Known rows, with every step that occurs:
semas/tupuv/runu: [ 16.8  18.2 -12.2  26.5   0.9 -19.8   8.7 -15.9  51.2 -33.7  45.1  15.2
 -11.8  15.6  -9.2  -7.2 -31.9 -15.8 -25.1  15.3  -5.2 -12.0 -14.2]
tupuv/runu/deza/vifimez: [ 20.8  55.4 -37.9   6.2  -8.7 -11.4  -1.6 -28.8  25.3   4.8  22.5  17.7
   5.3  -0.8  20.9  -9.0  -8.5   6.4 -54.8   6.2  23.8  -8.6 -14.0]
semas/tupuv: [ 17.6  10.4  13.6   7.0   5.4 -12.4   9.2  -2.3  31.5 -25.2  20.3 -11.3
 -16.9   4.9 -13.5 -21.6 -44.5 -27.1  -2.9  14.2 -13.1  -2.0 -12.8]
semas/tupuv/deza/vifimez/siraget/lepu: [ 31.7  22.3  -0.2  25.7 -45.6  -6.2  23.8 -10.8  31.8   4.3  79.4 -19.1
  31.7   3.0  -2.5  11.1 -13.4  34.3   1.7  -3.6  -9.5 -12.0 -56.0]
vifimez/runu/deza/semas/tupuv/siraget: [-34.5  16.5   3.6  12.9  10.6   5.7  -3.2  -1.3 -10.0   6.5  17.4 -15.6
  -1.0  14.2  40.8 -12.0 -19.4 -57.0   0.9  17.0  -0.2  18.2  -3.0]
deza/semas/tupuv/siraget/vifimez: [  1.5  19.1  10.9  33.5  19.0  40.7   9.8   8.4  45.1   7.0  23.2 -17.5
  -3.6  -5.6  32.6  -3.7 -37.5 -51.2  19.4  20.6 -33.8  -8.3  -7.1]
tupuv/siraget/vifimez/runu/deza: [-18.6  36.7  13.4  13.4  20.5   1.0  14.9  -9.1   0.1  35.6 -28.6  -5.3
   7.4   6.3  21.7 -42.3 -12.1 -17.7 -17.1  -4.5   6.0  20.9  -6.5]
siraget/vifimez/tupuv/deza/semas: [-13.1  22.5  -7.6   4.1  -8.8  29.9  13.4  -7.8  45.3  12.0  20.3 -18.2
  22.7 -15.7   2.4  -4.7  -7.6 -15.8  -6.8 -13.6 -38.5   5.5  -4.3]
tupuv/runu/deza: [  5.7  40.8 -28.9   5.5  -1.2 -16.8  -8.1 -22.8  23.4  -3.3   9.7  11.3
  -2.4  18.2   7.3 -17.2 -12.7   8.7 -55.3  -6.4  10.2  -8.8   1.6]
deza/vifimez: [ 42.3  41.7  -5.2  -4.1  -5.9  -5.4   8.0  -8.8  22.1  -1.0  11.8 -13.4
   0.4 -24.9   3.3 -19.7 -35.8 -31.0 -16.8  14.3  24.4   0.7 -15.9]
siraget/vifimez/tupuv/deza: [ -1.6  22.4   7.6   2.3  -6.2   5.8  21.6 -11.3  44.1   5.0   8.5  -6.7
  10.9 -12.7 -18.8 -26.0   1.3   7.7 -10.6 -21.0 -23.9  13.3  -3.1]
siraget/vifimez/tupuv/runu/deza: [ -5.7  56.4 -14.4  13.2 -10.1  -8.2   7.0 -14.1  32.2   3.8 -16.2  20.4
   2.2  11.1   5.1 -25.0  17.7  14.2 -57.6 -18.8 -30.2  17.0 -10.4]
vifimez/tupuv/siraget: [ 12.4  24.9  14.5  -4.3  -5.2 -10.9  -4.1  14.0  10.6 -10.6  -9.9 -23.5
 -20.2 -28.1 -12.1 -38.4  10.9 -51.2  -6.1 -10.0  15.9  30.2  25.8]
runu/deza: [  6.2  36.2  -8.1 -15.4   2.0  -9.6  -5.9  -9.8   2.2   4.8 -15.5 -12.9
  -9.9   8.5   3.8 -33.4 -24.1  -7.3 -33.6 -10.1   2.1   0.2   1.8]
runu/deza/semas/tupuv/siraget: [-14.8  19.2  -3.4  12.3  14.3  24.3 -15.0   8.0  10.2   2.2  23.9 -18.1
 -16.5   7.0  43.1  -7.1 -15.1 -43.3   3.6  14.3 -11.4  -1.0  11.8]
semas/tupuv/deza/vifimez/siraget/runu: [ 39.7 -13.6  -1.2  17.0 -13.5  -1.2  31.5  -4.1  34.9   9.2  39.4  -8.4
  31.3 -16.3  -0.1  11.2 -21.5  41.0   4.2 -18.4  -8.3 -31.8 -24.9]
runu/deza/vifimez/siraget: [ 34.4  43.4 -14.8   2.7 -15.0  -0.1   0.1  -6.4  10.1  10.1  -9.9 -10.7
  15.2  -5.7   8.2  -8.9 -22.9  10.9 -32.8  -6.2  -4.3  -5.3  -0.2]
vifimez/deza/semas: [ 18.5  40.3  -4.3  -5.7 -22.3  19.0 -16.2  12.6  17.1  -7.9   8.6 -25.9
   5.1 -29.2  17.8 -10.8 -31.0 -56.9 -30.4  -3.3 -11.1   2.0  -6.3]
vifimez/deza: [ 32.1  37.9   9.2 -10.1 -17.4  -8.8  -9.8   6.7  16.6 -15.1  -4.2 -15.4
  -8.5 -24.7  -7.9 -29.5 -25.9 -34.1 -33.4 -10.8   1.5   9.1  -5.8]
siraget/runu/deza: [ 14.5  22.7  -2.7 -21.1  -1.5 -13.8   4.6   0.9  -9.6  27.9 -32.9 -22.4
  10.0  -1.7  14.2 -34.8 -15.4  10.6 -39.9 -35.3   7.1 -12.7 -12.0]
siraget/vifimez/runu/deza/semas/tupuv: [-31.8  29.8   7.0  18.7   9.3  12.7  19.7 -10.5  12.7  14.9  -1.9  -2.7
  19.3  25.3  34.2  -9.1 -39.0 -27.8 -14.2  18.3 -48.6  12.2 -40.0]
siraget/runu/deza/vifimez/tupuv: [ 23.4  43.9   3.7 -25.6 -25.0 -17.5   8.2   8.2 -14.4  22.9 -31.9 -14.9
   8.7 -33.1  21.4 -32.1  22.9   4.8 -41.6 -28.3   6.5  19.8 -26.4]
siraget/vifimez: [ 21.9  34.7   8.8   9.8   9.4   7.9  18.4  -7.3  39.8   9.5 -14.7 -11.9
   4.2  -3.5  -2.7 -31.3 -45.3 -16.1 -16.9  -1.7 -18.1  -5.6 -14.9]
semas/tupuv/deza: [  3.2  -9.7   3.2   7.1  10.4  -1.1  14.8 -19.5  43.3 -17.2  53.2  -2.6
  -3.8  11.6 -17.7 -10.0 -33.2   0.4   5.3   2.8  -5.9 -10.2  -1.7]

Rows:
[  4.8  12.0  -2.4   7.7   1.1  15.3   3.2   3.8  31.1 -17.9  32.5 -24.0
  -5.1   0.4  12.1  -1.8 -52.3 -55.6   1.7  19.9 -24.8  -6.4 -12.9]  deza/semas/tupuv
[ 30.1   1.6  -4.7  19.4  -8.2   4.2  19.8 -15.2  46.3 -11.3  58.5   0.1
  13.7  -4.1 -12.7  12.3 -31.1  20.7   9.5   5.6 -13.2 -18.0  -6.1]  semas/tupuv/deza/vifimez/siraget
[-18.5  16.3  16.0  33.7  16.1  24.1  21.4   2.8  30.4   9.0  16.9 -14.5
  11.4  -1.2  30.9 -10.8 -37.6 -61.8  19.0  27.9 -22.9  12.1 -21.1]  deza/semas/tupuv/siraget/vifimez/runu
[-12.0  31.7   1.7 -11.5   0.0 -26.8   6.3 -18.4 -15.9   9.2 -23.2 -10.7
   6.2  15.3   1.9 -37.4 -29.8 -21.3 -38.1  -2.8  13.1  23.6 -11.2]  vifimez/runu/deza
[-22.0  25.2  24.2  26.6  22.5  -4.1  18.3 -11.0   7.7  19.0  -8.1   6.4
  -4.6  21.7  21.6 -32.3 -13.6 -15.9  -0.9  12.5 -14.3  21.2 -19.6]  semas/tupuv/siraget/vifimez/runu/deza
[ 17.7  52.2   6.0   8.9 -16.1  33.6  -2.0  10.8  35.1   9.7  -3.5 -14.3
  15.4 -28.6  26.5 -11.4 -36.6 -46.9 -27.1  -3.1 -38.8  -2.8 -22.4]  siraget/vifimez/deza/semas
[ 44.8  -0.8 -10.5   3.3 -21.5   1.2  26.4  -7.8  25.3  25.7  18.8 -17.5
  41.0 -30.7   0.2   0.4 -17.3  36.8 -13.0 -31.9  13.2 -32.0  -9.7]  tupuv/deza/vifimez/siraget/runu
[  2.6  24.8  11.5 -19.8  -7.6 -12.9  -3.8  18.5 -21.7  26.2 -39.5 -25.8
  -7.6 -24.6  16.2 -45.1  37.7  -6.0 -26.6 -43.1  12.6  20.9   9.1]  vifimez/tupuv/siraget/runu/deza
[ 30.1  51.4 -19.0   7.4 -28.3 -23.4   7.3 -11.6  35.1 -21.7  25.1  10.7
   0.2 -27.0  -4.7 -11.4  10.9 -26.1 -41.4   5.4  16.1  20.1 -13.0]  deza/vifimez/tupuv/runu
[-10.5  22.3  -7.6   1.2   3.0  15.0  -7.8  -1.4  10.0  -4.7  17.2 -13.6
  -5.6  18.6  28.5  -4.9 -35.0 -30.7 -13.5  12.8 -30.7  -4.7  -8.6]  runu/deza/semas/tupuv
[ 24.8  15.5  -4.4  -8.1 -11.6  -8.3   5.3   7.9  -8.2  24.1 -43.8 -25.4
  20.6   1.5   5.8 -22.9 -17.1  29.0 -38.3 -45.2 -13.4 -22.3  -2.6]  vifimez/siraget/runu/deza
[  2.9   9.2   2.2  17.2  11.2  25.2  -4.4  11.7  29.8  -9.0  37.3 -25.6
 -13.9  -8.8  26.7  -3.3 -31.6 -63.8  19.9  23.0  -4.6  -3.7   7.3]  deza/semas/tupuv/siraget
[-31.7  21.1  -1.5   2.9   2.2  -2.9   5.8  -9.1  -6.8   0.0  12.2 -13.5
  11.0  25.6  25.7  -8.7 -36.0 -44.4 -14.5  17.2 -19.4  18.6 -25.2]  vifimez/runu/deza/semas/tupuv
[ 32.6  50.0 -39.2  20.0 -21.0  -7.5  -1.3 -20.7  28.3   1.2  11.7  16.0
  19.2   2.2  12.0   6.1  -9.6  22.6 -53.1  -4.5   3.0 -14.3  -5.1]  tupuv/runu/deza/vifimez/siraget
[ 15.1  59.4  -1.3 -22.1 -20.1 -14.7  -6.1  -3.3  -5.2   1.9 -14.0  -7.0
  -5.9 -20.9   7.0 -28.3  10.6 -16.4 -34.5  -3.9   2.3  32.0 -10.1]  runu/deza/vifimez/tupuv
[ 57.9  19.2  -1.7   2.8 -22.9  -4.8  21.1   9.5  14.4  17.4 -14.4 -27.6
  26.6 -33.5   4.7  -8.1 -31.0   5.0 -22.3 -23.3   3.3 -18.9 -18.8]  deza/vifimez/siraget/runu
[  1.8  11.9   0.9 -13.6  -9.8 -10.7   4.8 -10.7  23.7 -11.9  22.1 -15.9
   1.0 -12.5 -27.1 -26.9   1.0  -6.7 -11.9 -20.8   1.1  16.2  13.0]  vifimez/tupuv/deza
[  9.9  41.4  17.0  20.8 -42.4  14.0 -15.5  31.1   8.5  -2.5  52.4 -38.6
   0.5 -18.2  40.3  -7.1  -0.8 -55.7  -7.2   3.4  -6.8  10.3 -47.3]  vifimez/deza/semas/tupuv/siraget/lepu
[ 32.2  37.9  -5.9 -18.2  -7.6  -8.5  10.2  -3.7  -8.3  35.1 -20.6 -13.6
  13.3 -24.0  31.8 -26.3  -9.2  11.7 -39.0 -18.1  22.6  -9.4 -30.9]  siraget/runu/deza/vifimez
[ -4.6  47.7 -19.0  -2.6 -16.1 -25.9  -7.0 -12.5  12.2 -14.1  -2.7   9.8
  -7.5  10.1  -1.8 -23.6  22.6   0.7 -57.9 -19.1  -4.7  21.2   2.7]  vifimez/tupuv/runu/deza
[ -2.7   5.8 -25.0  -4.7  -0.2  25.3  -0.5 -16.7  33.0   7.3  45.7 -27.2
  19.5  -5.9   8.6   0.4 -36.3 -25.3  -4.5  -3.7   2.5 -17.3   7.1]  tupuv/deza/semas
[ 51.4  34.1  -6.8   7.9 -18.2  -2.5   9.9  -3.0  28.5  -3.9   2.0 -16.5
  12.7 -24.8  -6.9  -9.0 -38.4 -15.0 -15.1   1.5   1.7  -7.1  -5.1]  deza/vifimez/siraget
[ 11.0  72.9   5.3  -6.8 -44.9 -15.1  -5.8   9.8 -21.9  24.7  10.4 -29.5
   1.3 -21.5  32.2 -36.3  47.6 -16.8 -27.0 -11.8  29.5  39.5 -37.9]  runu/deza/vifimez/tupuv/siraget/lepu
[ 10.3  56.0  -0.5 -10.3  -7.8  -5.3 -10.9   4.2  -6.7   8.1  -9.3 -11.7
 -15.2 -29.5  22.8 -32.1  31.0 -28.2 -15.4  -5.1  25.8  36.5   8.8]  runu/deza/vifimez/tupuv/siraget
[ 39.0  15.1 -17.3   8.8 -16.6   6.2  14.0 -17.3  37.3   2.1  37.2  -9.8
  26.0 -17.6 -13.2   2.1 -27.7  16.4  -5.0  -6.1   7.4 -17.0   3.4]  tupuv/deza/vifimez/siraget
[  3.5  23.1 -15.5 -17.7  -5.8  14.3  -2.2   7.5  -9.1  34.3 -20.6 -35.5
  20.2  -8.2  40.1 -15.6 -20.8 -11.0 -35.4 -25.9  -6.6 -20.8 -12.4]  siraget/runu/deza/semas
[-11.4  23.0  -2.2 -15.5 -15.5  11.2 -10.7  25.3 -20.3  33.8 -28.0 -38.6
   7.4 -29.4  44.5 -21.1  30.2 -31.8 -22.8 -34.2   1.3  16.6   7.7]  vifimez/tupuv/siraget/runu/deza/semas
[ 31.9  48.7   5.8 -13.5 -23.4 -15.4   6.9   2.0  15.7 -12.2   0.1 -16.3
  -3.1 -36.8  -7.8 -27.8  -4.0 -41.8 -20.8   3.5   9.2  30.1  -9.6]  deza/vifimez/tupuv
[ -5.5   7.8  -3.2  -4.9  -1.1  10.9   3.3   7.4   1.8  17.9   2.4 -24.8
   9.2   8.2  40.1  -6.5 -23.8 -10.6 -19.1 -10.4 -25.0 -18.7 -30.0]  siraget/runu/deza/semas/tupuv
[  5.1  15.0 -26.5  26.9  -5.1   5.1   1.7 -10.3  49.3 -28.4  58.9   1.3
   1.9  11.3  16.8  13.9 -37.7 -40.3 -20.7  21.7 -16.9 -16.9 -11.7]  deza/semas/tupuv/runu
[  1.0  17.3 -11.4  -6.6   5.0  22.8 -10.0  15.7 -12.8  42.6 -12.6 -36.9
  10.8 -17.5  55.0 -16.9  -1.3 -24.8 -18.2 -23.1  14.9 -14.0   4.4]  tupuv/siraget/runu/deza/semas
[  9.7  36.9  15.3  20.4 -10.3  32.6   1.0  13.6  45.5  -4.8  17.5  -7.9
   3.2 -15.1  25.6  -0.8 -38.7 -40.9  -9.0  10.9 -60.2  -2.6 -34.9]  siraget/vifimez/deza/semas/tupuv
[-24.3  35.4 -12.1  -9.6  -7.2  -0.4  -1.0 -10.4 -13.7  13.4 -10.0 -24.1
  20.4  11.4  27.8 -17.4 -36.0 -45.2 -31.4   3.0  -0.1  15.7 -11.0]  vifimez/runu/deza/semas
[ 17.8   6.5  18.9   8.6 -12.5  21.2  -8.7  34.4  13.6   6.9  19.0 -25.4
  -1.2 -39.2  43.5  -6.3  -5.4 -50.1   0.0 -11.5  -9.5  -4.3 -14.7]  vifimez/deza/semas/tupuv/siraget/runu
[ 26.4  36.2 -25.8  33.1 -15.6  -8.7   4.6 -16.1  35.6 -16.5  33.5  24.3
   7.7  14.2   9.3  15.0 -14.4  27.0 -35.2   8.0 -17.5 -12.7 -15.9]  semas/tupuv/runu/deza/vifimez/siraget
[ -6.0  37.2 -20.3 -11.7   0.0  16.7 -13.4  -5.3   0.7  11.9  -3.5 -24.3
   5.5   3.5  29.5 -13.0 -30.5 -33.4 -29.2  -3.9 -10.7  -6.6   2.2]  runu/deza/semas
